Every row comes from one small tree of marks. Brackets hold a mark, then the marks that hang from it, in the order of their numbers. Every link used is in the known rows. Which tree was each row made from?
Known rows:
(j790 j992): [-1.10  2.11  1.26 -0.03 -1.13 -0.29 -0.86 -0.16  0.50 -2.17 -0.13 -0.91
  1.22  1.59 -2.27  0.10]
(j992 (j790 j152 j579)): [-0.74 -1.10  3.83 -2.57  0.72  2.99 -2.11  1.18  2.84 -0.81  0.85 -0.54
 -1.39  0.94  0.83  1.27]
(j790 j152 j333 j992): [-1.75  4.58  3.36  0.44 -1.40  3.00 -4.73 -0.19  1.83 -4.24  1.83 -2.57
  1.49  3.00 -2.66  0.86]
(j152 j207 (j790 j333 j579 j992)): [-0.35  2.91 -1.60 -2.88 -1.11  6.06 -2.61 -1.89  3.36 -6.09 -4.34 -0.80
 -2.82  1.50 -2.62 -1.23]
(j207 (j152 j790)): [ 0.99 -2.04 -3.17 -2.44  1.75  2.38  1.74 -2.04  0.59  0.17  2.06  0.09
  2.07 -1.84  0.42  0.66]
(j333 (j790 j152 j579 j992) j990): [ 1.22 -0.68  0.75 -2.18  0.53  1.87  0.16  1.59  2.41 -2.08 -0.06 -0.97
 -2.80  1.85 -1.31 -0.99]
(j152 j207 j790): [ 0.53 -0.95 -4.35 -2.22 -1.01  3.97  1.45 -3.23  0.76 -2.54 -2.68  1.21
 -2.11 -1.70 -0.51 -0.57]
(j152 j207 (j790 (j333 j990) j579 j992)): [ 0.78  1.75 -2.95 -2.88 -1.73  6.33 -0.76 -1.66  2.89 -5.99 -4.73 -0.50
 -4.45  1.08 -3.22 -2.17]
(j207 j152): [ 0.45 -0.55 -1.43 -1.50  1.45  0.71  1.04  0.24  0.24  0.86  2.30 -0.18
  2.15 -0.65 -0.59 -0.08]
(j790 j152 j333 j579 j992): [-1.54  5.10  4.56 -0.63  0.14  4.57 -7.02  0.57  4.44 -4.53  0.27 -3.57
 -0.88  4.76 -2.05  1.37]
(j990 j430): [-0.12  1.05 -0.77 -2.56 -0.32 -0.09 -1.33  0.74 -0.05  1.29  0.98 -1.42
  2.19 -0.40  0.17 -0.14]
(j152 j207 (j790 j333 j992)): [-0.61  2.45 -2.50 -1.99 -2.39  4.79 -0.83 -2.49  1.23 -5.79 -3.05 -0.04
 -0.99  0.09 -3.16 -1.61]
(j992 j790): [-0.67 -1.76  2.03 -1.79 -0.73  0.19  1.17  1.50 -0.25 -0.43  0.30  1.05
  0.52 -1.04 -0.25 -0.91]
(j579 j790): [ 1.01  0.01 -3.36 -0.32  1.73  0.10 -0.21 -1.85 -1.99  1.98  1.65 -0.32
 -0.07 -0.32 -0.58 -1.05]
(j790 j152 j333): [-0.69  2.53  2.09  0.50 -0.28  3.31 -3.92 -0.01  1.33 -2.08  1.98 -1.73
  0.29  1.32 -0.39  0.67]
(j152 j207 (j790 (j333 j990) j579)): [ 1.66  0.04 -3.98 -2.79 -0.81  6.58 -0.10 -1.52  2.46 -4.27 -4.58  0.19
 -5.41 -0.21 -1.41 -2.27]

Which tree is each row?
[-0.46  3.07  3.28 -0.52  1.30  4.90 -6.17  0.76  3.97 -2.39  0.38 -2.66
 -2.05  3.11  0.24  1.19]
(j790 j152 j333 j579)
[-0.16  1.90 -1.51 -0.33  1.17  1.40 -2.34 -2.86 -0.63  0.14  3.32 -1.76
  0.93  1.52 -1.86  0.89]
(j579 (j790 j152 j992))
[ 0.63  0.34 -0.44 -1.70  1.08  4.42 -2.63 -1.27  2.62 -2.59 -1.81 -1.02
 -1.69  0.41  0.95  0.17]
(j152 (j790 j333 j579))
[-1.09  1.27  3.28 -2.98 -0.63  5.22 -3.42  1.86  3.09 -3.46 -0.93 -0.55
 -2.53  1.40 -1.14 -0.85]
(j992 (j790 (j152 j207) j333 j579))
[ 1.19  0.08 -2.02 -2.96  1.20  4.35 -0.10 -0.75  2.24 -2.61  0.48 -1.24
  0.27  0.36 -1.77 -0.67]
(j207 (j152 (j790 (j333 j990) j579 j992)))
[-0.73  1.87  1.45 -2.72  0.55  2.58 -2.46  1.00  3.47 -3.41 -1.08 -0.81
 -1.71  2.48 -1.58 -0.45]
(j333 (j790 (j152 j207) j579 j992))
[ 0.64  3.05 -3.40 -0.75 -0.75  4.00 -1.70 -2.02 -0.80 -2.42  1.15 -1.41
 -1.80  1.53 -4.44 -2.23]
(j579 (j790 (j152 j207) (j333 j990) j992))
[ 0.72  2.27 -3.35 -4.21 -1.92  6.24 -1.46 -1.29  2.87 -5.31 -4.23 -1.14
 -3.32  0.89 -3.17 -2.24]
(j152 j207 (j790 (j333 (j990 j430)) j579 j992))
[-1.21  0.25  3.72 -1.39 -0.99  2.80 -1.98  1.50  0.85 -2.01  1.90 -0.39
  0.74  0.05 -0.48 -0.28]
(j992 (j790 j152 j333))
[-0.16  4.35  1.13 -1.56 -1.59  6.48 -4.17  0.51  4.06 -5.86 -2.17 -2.42
 -4.54  3.97 -4.14 -1.01]
(j790 (j152 j207) (j333 j990) j579 j992)
[-1.21  2.90  3.51 -1.04  0.77  3.26 -4.93 -0.49  4.30 -2.71  0.56 -2.82
 -1.14  4.13 -1.04  2.85]
(j790 j152 j579 j992)
[ 0.08  2.79  0.58  0.20 -2.43  1.46 -0.52  1.22  0.03 -3.91 -0.88 -1.18
 -0.50  1.71 -4.02 -2.48]
(j790 (j333 j990) j992)
[ 0.29  1.09 -0.95 -2.92  1.57  4.12 -1.61 -0.93  2.68 -2.70  0.82 -1.55
  1.49  0.83 -1.31  0.11]
(j207 (j152 (j790 j333 j579 j992)))
[ 1.03  0.79 -1.25 -4.92 -0.59  2.99 -0.57  1.98  2.63 -2.17 -0.83 -1.44
 -2.38  1.40 -2.29 -2.05]
(j333 (j790 (j152 j207) j579 j992) (j990 j430))
[ 0.63  0.92 -2.09 -2.30 -1.80  3.15 -0.26 -1.47  0.43 -3.24 -0.49 -1.29
  0.71 -0.44 -1.81 -1.13]
(j152 (j790 (j333 (j990 j430)) j992))
